Each row comes from the steps of one path. Every step used is in the known rows, and no mark comes twice. Write the path behind each row, first mark first.
Known rows
vifuv > nagi > pesa: [-1.20  0.70  0.88  0.41 -4.32  0.00 -2.99  1.20 -3.13 -0.59  4.01  3.83
  0.33 -0.48 -0.54  3.58  0.15  3.46  6.08  3.82  0.29 -1.86  0.11 -2.00]
pesa > fufu > vifuv: [-4.66  4.82  2.64 -4.52  0.31  0.69 -2.14  1.09 -3.93  4.13  4.44  4.02
 -2.24 -2.77  0.98  0.19 -2.01  0.80 -5.09 -3.01  2.49 -3.29 -0.62 -2.84]
nezileb > fuviz > fufu > pesa: [-1.74 -2.04 -2.19 -1.06  2.98  0.27  0.99 -2.66 -1.10 -0.37  0.20  1.37
 -2.40 -0.70 -0.44 -1.55 -0.69 -3.01 -0.21 -4.18  1.88 -1.48 -0.43  0.12]
fuviz > nagi: [ 0.35  0.89 -1.74  0.76 -2.78  0.26 -6.44  0.17 -3.96  1.80  2.09  3.21
 -1.97 -0.10 -3.76  0.89 -1.06 -0.15  1.24 -0.84  0.70 -1.64 -0.25 -0.82]
fuviz > fufu > vifuv: [-3.89  2.06  0.28 -1.84  1.64  0.63 -0.45 -1.31 -1.38  4.67  4.53  4.30
 -2.38 -1.32 -2.95  1.47 -0.77 -3.70 -0.16 -3.15  1.49 -3.91 -2.02 -0.30]
mebam > nezileb > fuviz > nagi > pesa > fufu: [ 0.04  0.53 -0.19  0.18 -0.48 -0.08 -6.32  0.69 -4.85  2.19 -0.60  3.34
 -1.63 -2.84 -4.75 -0.75 -0.55  0.79  1.64  0.36  1.39  1.83  1.02 -0.94]
pesa > nezileb > fuviz > nagi: [ 1.76 -2.24 -3.37 -1.02 -3.57 -0.77 -2.00  0.50 -0.09  3.09  1.16 -1.93
 -0.72  1.64  0.83 -3.22 -1.56  1.47 -1.29  0.44  3.19 -0.27  0.33 -1.10]
vifuv > nezileb > fuviz > nagi: [-0.34 -0.25 -2.46 -2.05 -3.54  0.12 -0.02  1.38 -3.62 -0.41  3.22 -0.74
 -3.14 -0.93 -2.44 -1.99 -2.25 -0.56  0.05 -3.69  1.27 -1.47  0.95 -3.52]
mebam > nezileb > fuviz > fufu > pesa: [-1.42 -1.36  1.37  1.31  1.74 -0.26 -4.32 -1.31 -2.65  3.27  0.94  3.34
 -3.51 -3.31 -2.38 -0.99 -1.45 -4.22  0.87 -2.49 -0.36  1.18 -0.72  0.26]
vifuv > nezileb > fuviz > fufu: [-2.36 -0.68 -1.82 -2.61 -0.32  0.87  4.13  0.62 -2.39 -0.69  3.39 -0.70
 -3.87 -1.02 -1.72 -0.73 -1.73 -2.09  0.29 -5.39  1.14 -1.92 -0.62 -3.18]
nagi > fuviz > fufu: [-1.62 -0.43  0.46 -0.18  1.97  0.70  0.86  1.76 -1.01  0.67  1.87  0.33
 -1.79 -0.15 -1.10  4.84  0.22 -1.97 -1.47 -6.56  0.64 -2.47  0.42 -0.30]
nagi > fuviz: [-1.13 -0.16  2.81 -0.15 -1.56  0.27 -1.19  3.16 -1.12  1.29  2.68 -0.64
 -1.15 -0.33  0.67  3.98 -0.76 -0.83 -2.53 -5.81  0.05 -1.86  2.13 -1.18]
nagi > pesa > nezileb: [ 0.24  0.33 -0.38  1.26 -4.07 -1.12  0.13  2.00 -0.31  1.26  2.16 -0.27
  1.65  2.02  0.77  1.90 -0.98  1.16  2.78  1.81 -0.27  0.64 -1.46  0.24]
mebam > nagi > pesa > nezileb > fuviz > fufu > vifuv: [-0.34 -0.35 -2.90 -3.06 -0.84 -0.40 -3.46  1.83 -0.88  3.75  0.96 -0.38
 -0.63  3.97 -1.91 -1.46 -2.23  0.44  3.44  2.67  0.90 -4.09 -2.54  0.81]
fuviz > fufu: [-2.93  0.50 -0.40 -0.17  2.11  1.25  0.06 -0.77 -1.86  1.53  2.18  3.20
 -3.06 -0.41 -2.60  2.88 -0.38 -2.44  1.61 -3.61  0.30 -2.42 -2.42 -0.15]
fuviz > nagi > pesa > fufu > vifuv > nezileb: [-0.63  4.12 -3.19 -1.33 -2.61 -0.91 -3.41  1.39 -6.04 -0.04  2.86  3.84
 -0.12 -0.96 -4.23  0.83 -0.78  1.71  1.09  0.27  1.85 -1.93 -0.70 -1.76]
nagi > pesa > nezileb > fuviz: [ 0.68 -1.20 -1.70 -0.14 -3.25 -0.85  1.85  1.34  0.51  0.55  0.74 -1.53
  1.92  2.25  0.42 -0.22 -0.50  1.73  2.54  1.48  1.59  0.93 -0.02  0.00]
mebam > fufu > vifuv > nagi > pesa > nezileb > fuviz: [-1.51  1.61 -1.26 -2.99 -4.62  0.38 -2.45 -1.27 -0.47  4.46  1.07  2.26
  1.00  4.75  2.60 -0.57 -0.55  1.08 -0.18  2.83  2.07 -3.43 -0.07 -0.25]
mebam > nezileb > fuviz: [-1.22 -0.90  3.60  0.31 -1.24  0.47 -4.97  0.76 -2.24  4.58  1.53  1.97
 -3.13 -3.10 -2.49 -0.91 -1.65 -2.12  0.67 -1.66  0.00  1.62  1.16 -1.29]
fufu > fuviz > nagi > pesa: [ 1.48 -0.15 -2.36  0.31 -3.49 -2.39 -7.49  0.37 -6.31  0.33 -0.69  3.68
  0.36 -0.52 -3.65  2.06  2.15 -0.66  2.05 -2.10 -1.98 -1.15 -0.73  0.39]
fufu > fuviz > nagi > pesa > nezileb: [ 2.39 -0.95 -3.18  0.25 -4.65 -3.13 -7.04  0.80 -5.18  1.28 -0.40  2.12
  0.87  0.62 -1.83  0.98  1.68  0.04  1.20 -0.78 -1.66 -0.78 -1.58  0.55]
pesa > nezileb > fuviz > fufu: [-0.35 -2.56 -2.56 -1.71 -0.49 -0.05  2.21 -0.21  1.33  2.86  1.23 -1.99
 -1.45  1.42  1.54 -1.93 -1.15  0.04 -1.11 -1.30  3.03 -0.69 -1.13 -0.73]
nagi > fuviz > fufu > vifuv > nezileb: [-2.75  1.02  0.84 -1.96  0.43 -0.15  1.86  2.13 -1.36  2.58  5.07  0.33
 -1.92 -1.24 -1.31  3.71 -0.76 -3.16 -2.80 -7.00  1.17 -3.71  0.47 -1.57]
pesa > nezileb > fuviz: [ 0.12 -2.41 -0.64 -1.72 -3.08 -0.31  0.76  1.04  1.27  3.31  1.86 -2.79
 -0.87  1.27  2.94 -2.72 -2.12  0.74 -2.05 -0.78  2.50 -0.16  0.10 -1.46]
nezileb > fuviz: [-1.49 -1.35  0.43 -2.35 -0.79  1.31  0.31 -0.13 -0.72  1.22  0.81 -0.14
 -1.83 -0.53 -0.65 -1.57 -0.98 -0.24 -0.44 -3.39  2.25 -0.99  1.91 -1.69]

Write each row's path
[-4.56  3.92  1.26 -6.20 -0.44  0.50  1.12  1.62 -4.21  2.73  4.86  1.89
 -2.95 -3.02  1.00 -1.84 -2.60  0.62 -5.50 -4.43  3.18 -3.22  0.12 -4.47] -> pesa > fufu > vifuv > nezileb > fuviz
[-2.41  0.01 -0.95  1.34  2.67 -0.30 -1.57 -2.10 -2.49  0.18  2.20  3.98
 -2.89 -0.69  0.04  1.80 -1.36 -4.44  0.54 -3.61 -0.96 -2.17 -3.47  1.11] -> fuviz > fufu > pesa
[ 0.42  0.16 -4.19 -2.01 -0.05  0.28 -1.39 -0.21 -3.77 -1.63 -1.52  1.46
  0.08 -0.13 -3.93 -1.32  0.41  3.09  1.27 -0.67  3.87 -0.50  1.78 -1.06] -> nezileb > fuviz > nagi > pesa > fufu
[-0.28  1.13 -3.60 -3.27 -0.42 -0.03 -1.77 -0.53 -3.42  0.28  0.01  2.16
  0.61 -0.60 -4.04 -2.19  0.22  2.35  0.17 -0.35  4.69 -1.29  2.14 -1.25] -> nezileb > fuviz > nagi > pesa > fufu > vifuv
[-0.97 -1.95 -2.17 -2.97 -1.73 -0.71  0.88 -0.47  1.02  4.64  3.68 -0.37
 -0.90  0.42  2.01 -2.48 -0.99  1.20 -0.93  1.25  4.41 -2.40 -0.53 -1.74] -> pesa > nezileb > fuviz > fufu > vifuv > nagi
[-3.46  1.81  1.66 -4.37 -3.57 -0.15  0.98  1.03 -1.64  4.57  6.71  0.58
 -2.22 -2.11 -0.65 -2.55 -2.82 -2.53 -2.63 -3.78  1.95 -3.10  1.07 -3.57] -> fufu > vifuv > nezileb > fuviz
[-1.93 -0.45  0.13 -2.80 -3.05  0.70  2.57  1.89 -2.42  0.13  4.04 -1.36
 -3.33 -1.24 -0.12 -1.47 -2.73 -1.24 -0.60 -4.87  0.55 -1.32  0.69 -3.89] -> vifuv > nezileb > fuviz
[-0.25 -0.69  0.52  1.79 -3.23 -2.28 -3.74  0.14 -0.87  2.54  3.63  0.58
 -1.31  0.50  5.85 -1.00 -3.55 -2.71 -2.44 -0.94 -1.42 -0.27 -2.89  0.29] -> fufu > pesa > nezileb
[-1.40 -0.87 -1.95  1.41  1.21 -1.27 -0.98 -1.48 -0.92  1.39  2.52  1.98
 -2.25  0.47  2.40  0.64 -1.84 -3.77 -0.73 -2.05 -0.34 -1.52 -4.30  1.14] -> fuviz > fufu > pesa > nezileb
[-1.67  1.98 -1.39 -3.12 -4.09 -0.92 -0.26  0.67 -2.67  2.88  5.40  1.64
 -0.38 -1.30 -3.46 -2.14 -1.75 -1.25  0.18 -1.66  2.32 -2.49  1.22 -2.70] -> fufu > vifuv > nezileb > fuviz > nagi > pesa
[ 1.36 -2.24 -2.70  0.97 -2.74 -2.40 -4.07 -1.01 -1.04  1.46  1.54 -0.30
 -0.79  0.78  3.86 -3.66 -2.85 -1.57 -2.34 -0.42  0.90 -0.15 -1.16  0.31] -> fufu > pesa > nezileb > fuviz > nagi
[-0.51 -1.73 -0.39  0.42 -1.64 -1.26 -2.37  1.15 -1.51  0.52  4.27  1.38
 -1.18 -0.26  3.82  3.11 -0.39  1.16 -0.02 -0.20  1.18 -3.12 -0.50 -1.42] -> vifuv > nagi > fuviz > fufu > pesa > nezileb
[ 1.13 -0.97 -3.85 -0.63 -1.45  0.12 -1.87 -0.52 -2.44 -0.99 -0.80  0.90
  0.44  0.52 -4.69 -1.19  0.40  1.41  3.11 -0.15  2.96 -0.32  2.11 -0.41] -> nezileb > fuviz > nagi > pesa
[-1.14 -0.41 -0.13 -1.92  1.45  1.11 -5.20  3.46 -2.39  2.30  0.78  0.00
 -3.65  2.66 -1.86  2.88 -2.16 -1.07  0.69 -3.54 -0.81 -5.61 -1.34  0.06] -> mebam > nagi > fuviz > fufu
[ 0.23  2.88 -3.35  0.23 -1.27 -0.09 -4.61  0.93 -5.71 -1.37  0.19  4.03
  0.19 -0.04 -4.30  2.03  0.08  2.98  2.18  0.79  1.44 -0.95 -0.56 -0.71] -> fuviz > nagi > pesa > fufu
[-3.84  3.36  2.79 -2.97 -4.27 -0.29 -0.78  1.75 -2.38  5.24  8.20  2.12
 -2.40 -2.26 -0.32 -0.38 -3.30 -3.20 -2.10 -3.28  0.20 -3.53 -0.47 -3.47] -> fufu > vifuv > nezileb
[-1.58  1.47  0.32 -1.76 -2.90 -0.79 -4.02  1.41 -6.14 -1.16  2.18  4.80
  0.02 -1.95  0.81  3.39  1.48  4.81  3.00  1.98  0.21 -2.39 -0.60 -2.75] -> vifuv > nagi > pesa > fufu > fuviz
[ 0.26 -1.42 -1.03 -0.51 -5.03 -0.83 -1.05  1.14 -1.15  0.28  3.09  0.90
  1.18  0.80  1.57  0.76 -0.06  4.82  4.69  4.94  2.07 -0.94  0.41 -2.10] -> vifuv > nagi > pesa > nezileb > fuviz
[-2.79  1.62  3.60 -2.65 -3.88 -0.47 -3.83  1.75 -1.72  5.25  7.24  3.27
 -0.54 -2.26  1.03  1.90 -0.94  0.65 -1.60 -0.67  2.27 -4.70  2.26 -2.91] -> fufu > vifuv > nagi > fuviz
[ 0.14 -2.32 -0.64  0.56 -2.29 -2.12 -1.94 -0.67 -0.05  1.71  2.17 -0.71
 -0.97  0.66  5.60 -3.24 -3.18 -2.15 -3.07 -1.35  0.43 -0.06 -1.27  0.10] -> fufu > pesa > nezileb > fuviz
[ 0.34 -1.37 -3.11 -0.11 -0.95 -0.76  3.11  0.47  0.47  0.00  0.25 -1.05
  1.47  2.21 -0.74  0.41  0.26  0.99  3.12  0.96  1.89  0.37 -1.13  0.61] -> nagi > pesa > nezileb > fuviz > fufu
[-2.43 -0.17  2.27 -0.84  1.12  0.28 -3.76 -0.76 -1.86  6.15  2.36  3.54
 -3.11 -3.67 -4.10 -1.08 -1.18 -3.63  0.55 -1.95  1.22 -0.06  0.18 -0.65] -> mebam > nezileb > fuviz > fufu > vifuv
[-1.39 -1.13  0.43  0.33 -0.53 -0.57 -2.88  0.71 -2.75 -0.46  3.96  2.90
 -1.72 -1.37  1.94  4.10  0.00  0.69  0.75 -1.53  0.74 -3.62  0.28 -1.53] -> vifuv > nagi > fuviz > fufu > pesa
[-2.09 -1.68 -1.89 -2.24  2.70  1.49  2.32 -1.57 -0.67  0.71  0.22  0.73
 -2.43 -0.40 -2.63 -0.58 -0.05 -1.43  0.67 -4.01  2.85 -1.71  0.39 -0.81] -> nezileb > fuviz > fufu
[ 0.80 -0.59 -3.95  0.28 -2.82 -0.46 -5.04 -2.51 -1.39  1.68 -2.23  0.97
 -0.94  5.84  4.44 -2.05 -2.18 -2.17 -3.16 -0.62 -0.17 -1.49 -1.88  1.83] -> mebam > fufu > pesa > nezileb > fuviz > nagi
[-2.16  1.74 -0.53 -3.87 -3.85 -0.57 -1.12  0.60 -2.69  4.29  6.12  1.47
 -2.07 -1.98 -2.46 -2.96 -2.46 -1.96 -2.08 -2.80  2.54 -3.14  1.27 -3.42] -> fufu > vifuv > nezileb > fuviz > nagi
[-1.86  1.72  0.15  0.78 -1.87  0.64 -5.01 -2.14 -2.45  1.32 -0.66  3.27
 -2.01  4.23  3.95  1.13 -2.30 -3.94 -2.17 -2.71 -2.72 -2.21 -2.52  1.63] -> mebam > fufu > pesa
[ 1.64  0.43 -3.97 -0.21 -4.48 -1.14 -6.96 -0.79 -4.35  1.78 -3.72  2.25
  0.55  5.65  0.63  1.55  1.33 -0.88 -0.41 -0.89 -2.25 -1.93 -2.38  1.93] -> mebam > fufu > fuviz > nagi > pesa > nezileb
[-4.52  4.30  2.57 -4.85 -0.95  0.51 -3.30  1.08 -4.67  3.83  5.59  5.23
 -2.07 -3.33  1.72  0.62 -1.68  3.09 -3.29 -0.21  3.30 -4.30 -0.37 -4.02] -> pesa > fufu > vifuv > nagi
[-0.51 -1.58 -0.61  1.20  1.07 -1.37 -0.04  1.09 -0.29  0.54  2.16 -0.60
 -1.19  0.58  2.82  3.19 -0.85 -2.98 -3.04 -5.43  0.06 -1.78 -1.01  0.76] -> nagi > fuviz > fufu > pesa > nezileb
[-2.07  2.56 -1.15 -5.29 -1.02  0.26 -3.32  3.42 -4.58  1.17  1.70  0.77
 -2.00  1.52 -1.89 -1.28 -3.16  1.84  1.46  0.15  0.53 -4.57 -1.55 -1.93] -> mebam > nagi > pesa > fufu > vifuv > nezileb > fuviz
